Each row was made from one path, in order. Every step used is in the known rows, and no mark comes twice. Write each row's path.
Known rows
S, P, Q, U, H: [ 32 -61  57  35  17  83  32 -15 -74  -3 -87   0  24 -25 -10  37 -59 -46
  28 -31 -69   7  19  20]
P, W: [ -2  53 -33 -19 -43  -4 -14  -1  19  11  -1 -25  38  22   5  -2  26   4
  28  -9 -55 -50 -32  -9]
Q, N: [ 20   4  44 -10  31  37  -1 -38 -28  11 -23  21  47 -11  11   3  36  16
   8  29  15  22   6  -9]
Q, N, K: [ 27  12   1 -55  30  40   6 -42  21  20 -32   0  56  12  22  -8  27  68
   9  32  -4  18  11 -30]
W, H, P: [ 75 -26 -24  76 -25  23   5  55   6  31 -26  37 -17 -20 -15  48  14 -32
  36 -50  37  -2  27  33]
P, H, W, U: [-53  -6  61 -32  -3  46 -63 -27 -16  11 -34   5 -13 -33   8 -26   9  37
  -8 -26 -31 -17  58  62]
U, H, P, Q, N, K: [ 61 -41 -10 -15 -30  68  50 -10  -2  34 -97 -33  76 -18  31  53 -31  13
  58 -36 -16  34  17  32]
U, Q: [ 11  12 -33 -29  -4  28  10  17 -13  -5  -1 -17  47 -49 -21   6  10  -2
 -11  18 -17 -14   3 -12]
H, P, Q, U: [ 64 -30  33 -14   3  69  36  23 -18  59 -41   2  54 -24 -31  42 -10 -15
  37 -51 -30 -56  38  28]
W, P: [ 38 -21   4  12  -2  -7 -17 -10  -1  -5 -26  10  17   9 -19  59 -22  34
  21  30  -4  -1  40  30]
U, W, P: [ -4 -40 -34  10 -27  12   8  -8  27   4   4 -12  26 -53 -19  57  39  32
  -4   1 -37 -49  56  21]
N, Q, U: [-32 -13  70   2   7   6  34 -31 -75   2  15 -63  50  22   1  18 -18  71
  16  -9  13 -40  61   3]
P, H: [-13   8   6  -3 -13  -1 -12  -2 -42 -20 -42 -16   4 -20  41  -1   9  28
  14 -30  13  14  27  16]
H, W, U, Q, N, K: [-16   9  39 -95  26 102 -40 -45  34  49 -15   4  66 -44 -42 -29  24  68
 -33  41 -70 -36  45  13]
S, P, H, W, U, Q: [  22  -16   27  -19  -16   91  -17  -14  -31   -2  -36   -4    4 -117
  -28  -28   -9  -11  -11   13  -78  -35   17   74]
U, Q, N, K: [ 34  24 -29 -77  17  64  18 -21   5  19 -29 -18 102 -39   4  -6  32  61
  -4  45 -23  -3  13 -39]
W, U, Q: [-31  36  10 -21  34  32 -59  -5 -20  -7 -39  19  23 -42 -48  26   5  15
 -23 -15 -32 -53  54   7]
P, H, W, U, Q, N: [-28   6  74 -59  12  95 -53 -40 -47  14 -53   5  57 -76  -5 -17  42  53
  -8   7 -36 -12  65  46]
Q, U, H, W, P: [-36 -93  93  20   6  83 -16 -45 -44   1 -62 -15  25  29 -10  36 -56  63
  31 -22 -21  26  57  35]
P, Q, N: [ 36  10  53 -43  30  52  17 -20 -35  37 -43  22  82 -15   0  29  27 -19
  13  27 -29  10  30  -8]
S, P: [ 61 -25  -5  26  -5  29  27  -9  -5 -14   0   6 -17 -52 -17  -5 -23 -43
   3  25 -37  -2 -34  27]
U, H, P, Q, N: [ 52 -46  23  18 -28  66  46  -4 -44  22 -89 -16  70 -36  20  66 -22 -31
  54 -34   1  35  12  51]
U, H, W, P: [-20 -86  35  20 -40  44  -2 -32  -6  -7 -33 -25   9   4   1  36 -61  29
  22  10 -25  54  21  65]
U, Q, N: [ 26  23   8 -40  21  62  14 -16 -38   3 -23  -1  93 -61  -8   9  43  16
   1  45  -4  -1   8 -21]
W, H: [  9  -4   0  66   4  11 -26  34 -17   9 -26  53 -25  16  -3  36  19 -18
   8 -32  22  26  42 -10]
Q, U, W: [-59 -35  24  -1  23  60   4 -20 -10  15 -13 -11  30 -26 -12   2  54  36
  -6 -49 -33 -61  58 -28]
W, P, Q: [ 53 -16  18 -15   0   9  -2   3  -6  22 -41  16  47   3 -26  82 -34   6
  18  20 -47 -13  60  28]
W, U, Q, N: [-14  37  46 -28  53  67 -58 -35 -43   2 -61  33  61 -53 -36  27  37  28
 -10  10 -19 -34  57  -3]

Which path is each row?
[ -2 -47  10  53 -29  36  50  10 -50  31  16 -56  50 -45  -6  57  36  46
  28 -63  17 -80  95  25] -> N, Q, U, W, H, P
[-35 -49  37   8 -14  11  39 -36 -48   6  14 -76  74 -20 -13  59  11  94
  10 -10 -12 -77 101  16] -> N, Q, U, W, P
[-43   5  43 -52  -8  65 -55 -14 -30   6 -36 -10  21 -68  -7 -19  15  39
 -15 -16 -40 -29  58  50] -> P, H, W, U, Q
[-21 -30  20  49  -8  30 -36 -13 -24  -6 -94   5 -16 -18 -14  64 -41   5
  30 -83   8  -7  40  69] -> W, U, H, P
[ 42 -46  26  -3 -34  61  24 -15 -12  -2  -5 -19 -16 -81   7 -45 -15 -18
   5  25 -56   5 -21  65] -> S, P, H, W
[ 26 -53 -21  50 -52  20  33   8 -13  -6 -57 -31   5 -21  21  44 -42 -15
  47 -55  23  31 -12  59] -> U, H, P
[  4 -26  16  35 -34  66   7 -14 -42  13 -82 -44  49  27  12  41 -21  26
  72 -83 -21 -28   6  21] -> Q, U, H, P, W
[-23 -31  36  16  26  78  -3  22 -29  51 -48  38  41 -19 -18  50  57 -16
   3 -71 -54 -49 105 -28] -> P, Q, U, W, H
[ 25 -34  11 -25  -2  55  15 -23   2  31 -31   6  91 -64 -19  77  59  16
   7  20 -58 -42  83  14] -> U, W, P, Q, N
[ 31 -15   6   8 -18  -5 -26 -13 -39 -23 -61  -4  22 -10  18  61 -17  60
  31  -3   6   6  65  40] -> W, P, H
[-35 -43  72   5  26  69   4 -12 -73  12 -93  -4  44  30   7  47 -38  -2
  28 -62 -39  17  57 -11] -> P, Q, U, H
[101  -7  22 -22  -7  64  51  10  -8  58 -36  14  81 -59 -11  41  17 -33
  42   1 -13 -21  11  40] -> H, P, Q, N
[-15 -35 -26   7 -40   7  -2 -11  -1  -9 -35 -23  26 -67  17  51  46  52
   7 -23 -26 -38  79  35] -> U, W, P, H
[ 38 -43   2 -13 -14  79  50  23   7  66 -27 -15  62 -71 -30  38  32 -14
  27 -64 -50 -87  51  22] -> H, P, Q, U, W
[-37  75   2 -13 -10   8 -73 -19  10   9 -37   6  20  31 -20  18  23  16
  17 -34 -67 -79  18   8] -> P, W, U
[-67 -76  89   9   8  90  -5 -38 -43   6 -41 -21  11  25  -1  -7 -35  36
  15 -40 -23  25  25  16] -> Q, U, H, W
[-43 -65  92 -19   9  97  11 -20 -48  36 -59 -11  43  18  -7  17 -38   1
  14 -40 -66  14  48  13] -> P, Q, U, H, W
[-47 -15  64 -31  13  50 -56 -30  27  33  10  22 -17 -13 -43 -22  -3  13
 -24   1 -52 -34  36  44] -> H, W, U
[-38  -1  40 -57   6  75 -48 -14  14  31  11   4  21 -56 -56 -19   6  13
 -35  12 -69 -46  33  36] -> H, W, U, Q
[104 -15  17  41  -2  63  16  39 -25  59 -59  65  47 -35  -9  73  36 -49
  48 -28  12   6  55  26] -> W, H, P, Q, N
[ 73  21 -39  63 -39  32  -6  18  -4   4 -21  25  -3 -16 -14  20  15 -57
  38  -7 -69 -31 -23  12] -> S, P, W, H
[  0 -67  41  48  -5  67  17 -11 -53   3 -78 -23  21   6   9  42 -35  25
  54 -78  21   9  27  29] -> Q, U, H, P
[-46 -81  92  19 -26  42  27 -59 -79  -1 -15 -82  59  28   5  56 -72  95
  31   1  -8   0  78  53] -> N, Q, U, H, W, P
